Each row was made from one walk, in order. Every step used is in the known rows, and no mark comes twice. Write each row's walk.
(in the rows, 128 means zero)
Known rows
vina > sarimub > lumunof > lepe > vudo: [150  75 122 151 107 164 141  96 133 134 127 217 116  84 146 125 146 179
 140 131 153 146]
lepe > vudo > sarimub > vina: [149 226 130 157  83 121 134 144 151 132 192 130 137 135  95 120 144 103
  98 145 105 173]
vina > zoma > lumunof: [ 85 119 124 136 169 102  91 126 110  96  78  97 103 120 128 106 113 120
 126 115 124 132]
lepe > lumunof: [108 181 124 130 185 147 161 155 123  75  97  38 142 122  78 134 131 196
 125 140 149  76]
vudo > lepe > lumunof > sarimub > vina > zoma: [152 158 131  87 127 100  99 133 127 138 145  46 150 165  94 156 107 100
  94 156  72 167]
vina > zoma: [ 90 140 127 121 195 169 101 146 109 109  91 112 123 126 139 112 123 104
 142 128 116 144]
palov > sarimub > vina > zoma > lumunof > lepe: [136  83 141 129 123  97 131 110 126 147 133 130 133 137 138 114 110 115
 127 104 135 121]
lumunof > sarimub > vina: [128 224 138 121 137 122 112 154 128 136 185  88 139 158 102 143  99 103
 135 144 111 145]
palov > sarimub > vina > zoma > lumunof > lepe > vigu: [119  72 142 112 144  98 165 131 121 173 171 149 125 116 111 113 117 148
  98 103 147  71]
palov > sarimub > vina: [129 204 143 123 116 116 161 136 135 136 172  78 150 145 102 115 118 115
 126 113 138 132]
vina > zoma > lumunof > lepe > vudo > sarimub > pozu: [161  93 113 138  86 160 116  95 134 143 134 176 130 116 185 106 149 111
  89 141 104 189]
zoma > vina > sarimub: [ 91 147 116 140 135 111  94 140 121 145 113  81 121 128 112 141 149 126
 159 105 143 107]
sarimub > pozu: [116 203 123 110 142 192 154 134 128 119 118  93 148 123 179 129 130 110
 131 135 129 168]
zoma > lumunof > lepe: [107  84 127 143 174 165 147 122 126  79  49 142 133 103 132 141 115 190
 164 117 143  57]
palov > sarimub > vina > zoma > lumunof: [121 147 139 129 103  44 112 112 124 144 157  74 117 146 110  94 108  87
  98 101 128 159]
sarimub > vina: [109 215 137 136 146 134 141 153 136 120 136  99 139 135 122 143 114 100
 143 130 126 142]
zoma > vina > sarimub > lumunof > lepe > vigu: [108  27 118 104 123 108 158 137 124 184 127 194 103 103 142 161 155 165
 156 103 175  28]
vina > zoma > lumunof > lepe > vigu: [ 84  41 126 120 208 156 146 142 109 127  92 175 111  89 135 128 123 182
 125 117 140  46]
vudo > sarimub > vina > zoma > lumunof > lepe: [137  90 140 143 102  89 104 125 126 146 127 155 132 154 137 132 126  75
 122 117 122 136]
vina > zoma > lumunof > lepe > vudo > sarimub: [142  64 119 154 127 145 102 109 127 110 109 184 118 110 126 103 143 150
 109 133 110 127]
palov > sarimub > lumunof > lepe: [150  45 137  95 121 160 186 106 128 115  98 166 135 125 155 121 125 161
 163 112 166  75]

Write each row's walk
[139  50 103 136  91 124 123 107 143 150 114 197  99  98 165 148 156 159
 162 125 141 105] -> zoma > vina > sarimub > lumunof > lepe > vudo
[141 230 132 121 139  87 133 163 130 123 190  20 146 162  57 148 107 152
 110 157 126 113] -> lepe > lumunof > sarimub > vina
[159 138 127 171  78 109 142 116 155 120 147 173 131 117 111 132 136 146
 108 134 115 122] -> zoma > lumunof > lepe > vudo > sarimub > vina
[133 199 130 112 156  89  93 164 116 141 193  31 133 170  84 131 106 106
  99 158 110 147] -> lepe > lumunof > sarimub > vina > zoma
[152 101 126 147 108 112 132 101 141 141 160 154 120 110 137 100 120 143
 102 123 113 145] -> palov > sarimub > vina > zoma > lumunof > lepe > vudo
[143  76 116 127 139 193 167 115 144  94  92 215 111  88 171 135 130 181
 155 147 131 107] -> sarimub > lumunof > lepe > vudo
[136 184 122 148 116 166 133 133 137 101 145 134 136 118  84 104 153 148
 108 143 110 138] -> lepe > vudo > sarimub
[122 191 137 115 150 117  75 156 115 155 184  92 127 168 125 127  98  61
 126 145  97 180] -> lumunof > sarimub > vina > zoma
[123  32 117 120 107 110 124 115 127 154  85 172 111 125 169 162 148 129
 187 105 165  81] -> zoma > vina > sarimub > lumunof > lepe
[128  62 128 108 150 176 165 125 128 100  65 192 126 115 177 149 122 148
 180 127 151  84] -> sarimub > lumunof > lepe
[109  96 115 122  85  59 104 120 125 152 113 116  94 135 143 142 144 103
 159 102 159 118] -> zoma > vina > sarimub > lumunof
[140 196 131 115  89 163 147 130 129 136 149  98 160 149 148 119 149  84
 113 130 133 179] -> vudo > sarimub > pozu
[104 184 136 129 162 130 105 152 122 137 140 108 125 145 145 128 113  61
 132 131 110 178] -> sarimub > vina > zoma
[ 98 160 132 142 134  61  92 132 124 126 120  97 105 135 132 121 105  76
 115 117 117 168] -> sarimub > vina > zoma > lumunof
[151 118 123 150 139 215 150 132 141 102 122 186 152 108 117 124 154 173
 136 145 117 102] -> lumunof > lepe > vudo > sarimub
[130  59 136 133 123 154 139 105 118 135 100 194 128 112 151 137 138 147
 165 113 176 122] -> vina > sarimub > lumunof > lepe
[137 173 125 165  68  54  84 122 139 140 176 131 104 134 103  98 133  77
  71 133  95 198] -> lepe > vudo > sarimub > vina > zoma > lumunof
[146 150 125  89 144 146 137 127 126  89  98  41 162 140  63 155 115 188
 112 152  98  99] -> vudo > lepe > lumunof > sarimub
[125 160 119 104 116 106  76 113 109 147 152  78 117 149 164 106 105  85
 100 138 106 198] -> vina > zoma > lumunof > sarimub > pozu
[123 137 123 105 157 156 164 124 134  70  52  55 158 116  79 158 132 191
 118 137 109  97] -> vudo > lepe > lumunof
[157 128 130 147 117 168 112 138 140 152 172 190 141 134 143 125 146  85
 115 149  94 174] -> lumunof > lepe > vudo > sarimub > vina > zoma
[116 121 134 132  99 101 121 109 115 134 121 141 113 120 121 118 135 124
 137 109 170 158] -> vina > sarimub > lumunof
[152  54 136 113 101 147 158 121 128 117  92 197 135 142 151 139 138 120
 159 123 156  93] -> vudo > sarimub > lumunof > lepe
